Each row was made from one small tree. Brackets hold a mark, then the marks that hang from it, in alphabetical order. Every link used is in the known rows. Write each row's tree.
(in the rows, 128 means zero)
Known rows
(U B X): [180 140  74 133 129  96 154  78 127 111  89 112 128  93 170 102 158 120
  88 160 137 134 134 140]
(J Y): [172 128  85 141 130  85 160  98 108  94 102 132 124 112 198  96 156 115
 104 124 130 142 162 124]
(J W (Y T)): [147 122  88 126 137  81 184 143 111 109  78 130 137 125 202 113 149 116
 102 123 120 139 164 100]
(L W): [151 110 114 125 104 105 164  81 129 107 110 132 147 114 198 107 154 111
 113 126 111 138 149 110]
(U B): [183 127  66 134 131  94 163  90 121 108 101 118 138  96 172  99 160 118
  95 136 146 129 133 123]
(U (B W Y)): [185 105  62 128 134 111 164  86 116  98  77 118 133  94 197  76 183 132
  91 150 139 137 146 128]
(Y (T W)): [138 107  82 121 119  99 177 106 120  98  88 117 153 124 215 112 146 111
 112 110 127 136 158 102]
(T W): [156 126  84 122 115 105 169  90 122  92  99 118 141 117 208 107 146 115
 107 120 134 149 162 117]
(H (U (B W))): [184 113  53 121 150 101 170  74 129 112 110 117 132  83 199  98 152 120
  96 153 137 128 128 116]
(N J X): [179 116  99 147 117  95 164  60 131 115 162 128 105 113 156 123 141  84
 102 126 152 148 133 111]
(L (N X) (U B) Y): [204 128 108 142  78 107 152  61 177 125 130 129 102 106 142 132 175 131
 106 148 104 106  93 106]
(L N W (Y T)): [141  78 132 113  80 107 162  94 160 140 107 131 139 131 214 115 162 119
 129 112  50 104 136  89]
(L U Y): [185 118 117 133  82 102 173  64 161 109 112 126 112 105 177 118 140 119
 108 138 137 141 148 106]
(Y T): [149  99  84 129 123  88 179  97 120 120 102 119 145 111 193 107 142 106
 103 119 133 128 153  98]
(B W (Y T)): [152  77  79 123 124 104 181  95 115 110  79 120 139 109 220  84 166 119
 100 135 126 138 167 105]
(N (B (Y T)) (J W)): [134  88  97  98 121 100 188 121 134 104  95 134 136 118 204 124 149 116
 110 118 167 147 162 107]
(H U): [173 114  72 116 130  87 177  69 125 119 117 125 131  87 203 111 126 113
 111 139 148 130 141 111]
(L (N J) (U X) (Y T)): [157 100 142 115  77 107 163  67 173 117 125 126 110 114 184 145 134  95
 119 139  92 132 146 114]
(L U): [170 126 106 133  96 100 176  75 135  93 112 129 136  99 173 122 140 112
 101 141 150 148 154 111]
(H (N (J (Y T))) U): [151 104  79 117 166  81 158 109 120  92 149 133 124 102 196 120 121 109
 129 128 144 128 135  93]
(T Y): [169 108  96 142 132  97 164  75 118 123 108 121 121 102 174  98 157 123
 112 125 128 139 153 104]
(H (U (B W) X)): [181 124  61 119 150 102 161  62 134 113  98 110 122  79 198 103 149 121
  92 178 130 134 131 133]
(N B (J W (Y T)) X): [143 109 103 132 136  86 171 124 139 103 132 141 110 136 173 142 158 104
 106 114 149 146 137  98]
(H (U B X)): [187 135  61 116 141  89 160  66 129 114  92 116 127  77 185 110 139 124
 101 169 147 123 119 136]
(H (U (B W (Y T)) X)): [174  95  57 107 146 102 168  79 122 110  57 115 134  82 214  92 163 132
 102 172 135 117 130 126]
(U X): [163 130  92 131 118  96 163  67 127 117 102 114 123 100 187 106 142 111
  93 156 131 148 161 132]

Which tree is each row?
[172 116  96 123  95 109 169  99 159  87  73 117 138 118 184 122 158 128
 117 122 132 121 124 101] | (L (U B) (Y (T W)))
[180 120 105 130  97  99 163  79 162 113  75 115 119 101 162 120 154 125
 103 157 128 121 123 117] | (L (U B X) (Y T))
[177 122 155 114  69 124 137  60 182  97 119 136 119 111 170 140 160 111
 123 149  75 126 117 131] | (L (N J) (U B X) W Y)
[181 118  69 126 133 112 155  72 122 100  66 111 124  91 195  78 180 133
  86 174 132 143 150 144] | (U (B W Y) X)
[145  89  99 114 117  98 183 105 144 114 116 134 117 123 175 135 158 114
 107 123 170 140 136  98] | (N (B (Y T)) (J W) X)
[163 104  60 113 122 103 168 115 110  83  45 120 158 112 209  93 175 134
 114 120 144 117 135 117] | (U (B (Y (T W))))
[148  88 165 105  58 125 149  66 194  96 151 148 120 124 193 151 157 117
 133 114  95 135 135 111] | (L (N B J) U W Y)
[159 117  66 112 122 106 160 103 117  84  34 113 149 108 205  95 172 135
 108 144 135 125 139 133] | (U (B (Y (T W))) X)
[122  99 114  88  76 121 158  90 155  72  64 131 149 116 221 139 171 146
 121 146 116 130 153 125] | (L (N (B (Y (T W)))) (U X))
[176 139 105 144 132  88 169 105 124 102 137 140  99 127 165 128 148  93
 102 127 138 157 143 111] | (N (J W Y) X)
[147  64  96 128 124 108 168  76 143 104 134 130 111 120 189 112 173 107
 104 126 157 144 141 103] | (N (B W (Y T)) J X)
[184 125  65 105 152 102 145  71 131  93 120 121 116  73 176 105 136 133
 117 179 168 127 117 133] | (H (N J) (U (B Y) X))
[184 125  98 155 130  85 151  79 118  94 149 139  97 120 165 115 153  90
 107 119 144 149 137 119] | (N (J Y) X)
[138  97 125 122  87 113 146  72 163 121 146 141 130 124 184 136 182 129
 114 129  87 118 118 102] | (L (N B X) W)
[145 124 149 112  69 119 151  65 156  95 104 137 143 109 190 139 154 117
 115 161  69 135 145 124] | (L N (U X) W)
[191 111  46 129 156 109 153  68 138 112 127 118 110  80 169  95 172 153
 104 184 148 116  97  97] | (H (N X) (U (B W Y)))
[144 109  67 108 147  97 161  79 151 112 153 122 127  87 194 122 132 147
 112 152 165 129 132  97] | (H (N B) U)
[177 131  94 124  96 107 159  83 145  96 107 129 145  96 166 128 164 124
 101 145 114 119 126 120] | (L N (U B))
[186 104 119 137  91 103 156  55 165 141 173 129  84 120 171 127 150  96
 113 123  98 129 124 105] | (L (N J X) Y)
[189 153 116 135 109 100 157 107 146  84 131 148 111 118 142 154 168 108
 103 143 114 133 112 116] | (L (N (J W Y) X) (U B))
[162 107 100 119 113 105 175  88 146 108 128 136 105 115 170 129 161 118
 103 135 175 154 141 113] | (N (B Y) (J W) X)
[166 114  54  95 133  99 165  92 119  88  38 118 147  92 218 103 155 139
 121 153 145 112 123 129] | (H (U (B (Y (T W))) X))
[131  69 106 103  91 121 172  89 153  92  92 134 145 109 218 123 179 140
 106 141 112 129 157 103] | (L (N (B W (Y T))) U)
[154 105  94 130 103 101 155  70 158 129 153 130 115 114 175 132 172 128
 100 133 116 123 126 108] | (L (N B X))
[159 125  85 111 148  97 155  61 141 109 161 118 110  84 181 123 107 109
 113 170 151 147 139 117] | (H (N J) (U X))
[142  81  92 116 110 107 164  88 138  82 114 133 125 130 196 126 166 115
 122 106 167 139 134 107] | (N (B (Y (T W))) J X)
[139  91  80 107 160 113 159  69 158 100 184 121 115  92 201 124 131 121
 111 150 159 154 145  99] | (H (N (B W) J) U)
[161 103  99 139 118  98 158  62 149 110 168 132 103 115 161 132 153  98
 102 121 169 149 131 114] | (N B J X)
[172 124  68 131 144  92 161  64 143 129 167 120 109  89 158 123 132 130
 111 165 149 122 108  84] | (H (N X) U)
[156 116 153 118  84 110 145  91 137  62 132 159 137 124 197 139 158  99
 130 118  83 141 147 120] | (L (N (J Y)) U W)
[161  84 123 120  87 127 156  53 166  85 152 142 106 112 182 138 179 117
 106 146 131 148 138 115] | (L (N (B W Y) J X) U)
[144 115  84 127 131  90 165 125 106  76  75 128 145 131 222 105 158 114
 116 103 118 137 160 108] | (J (Y (T W)))
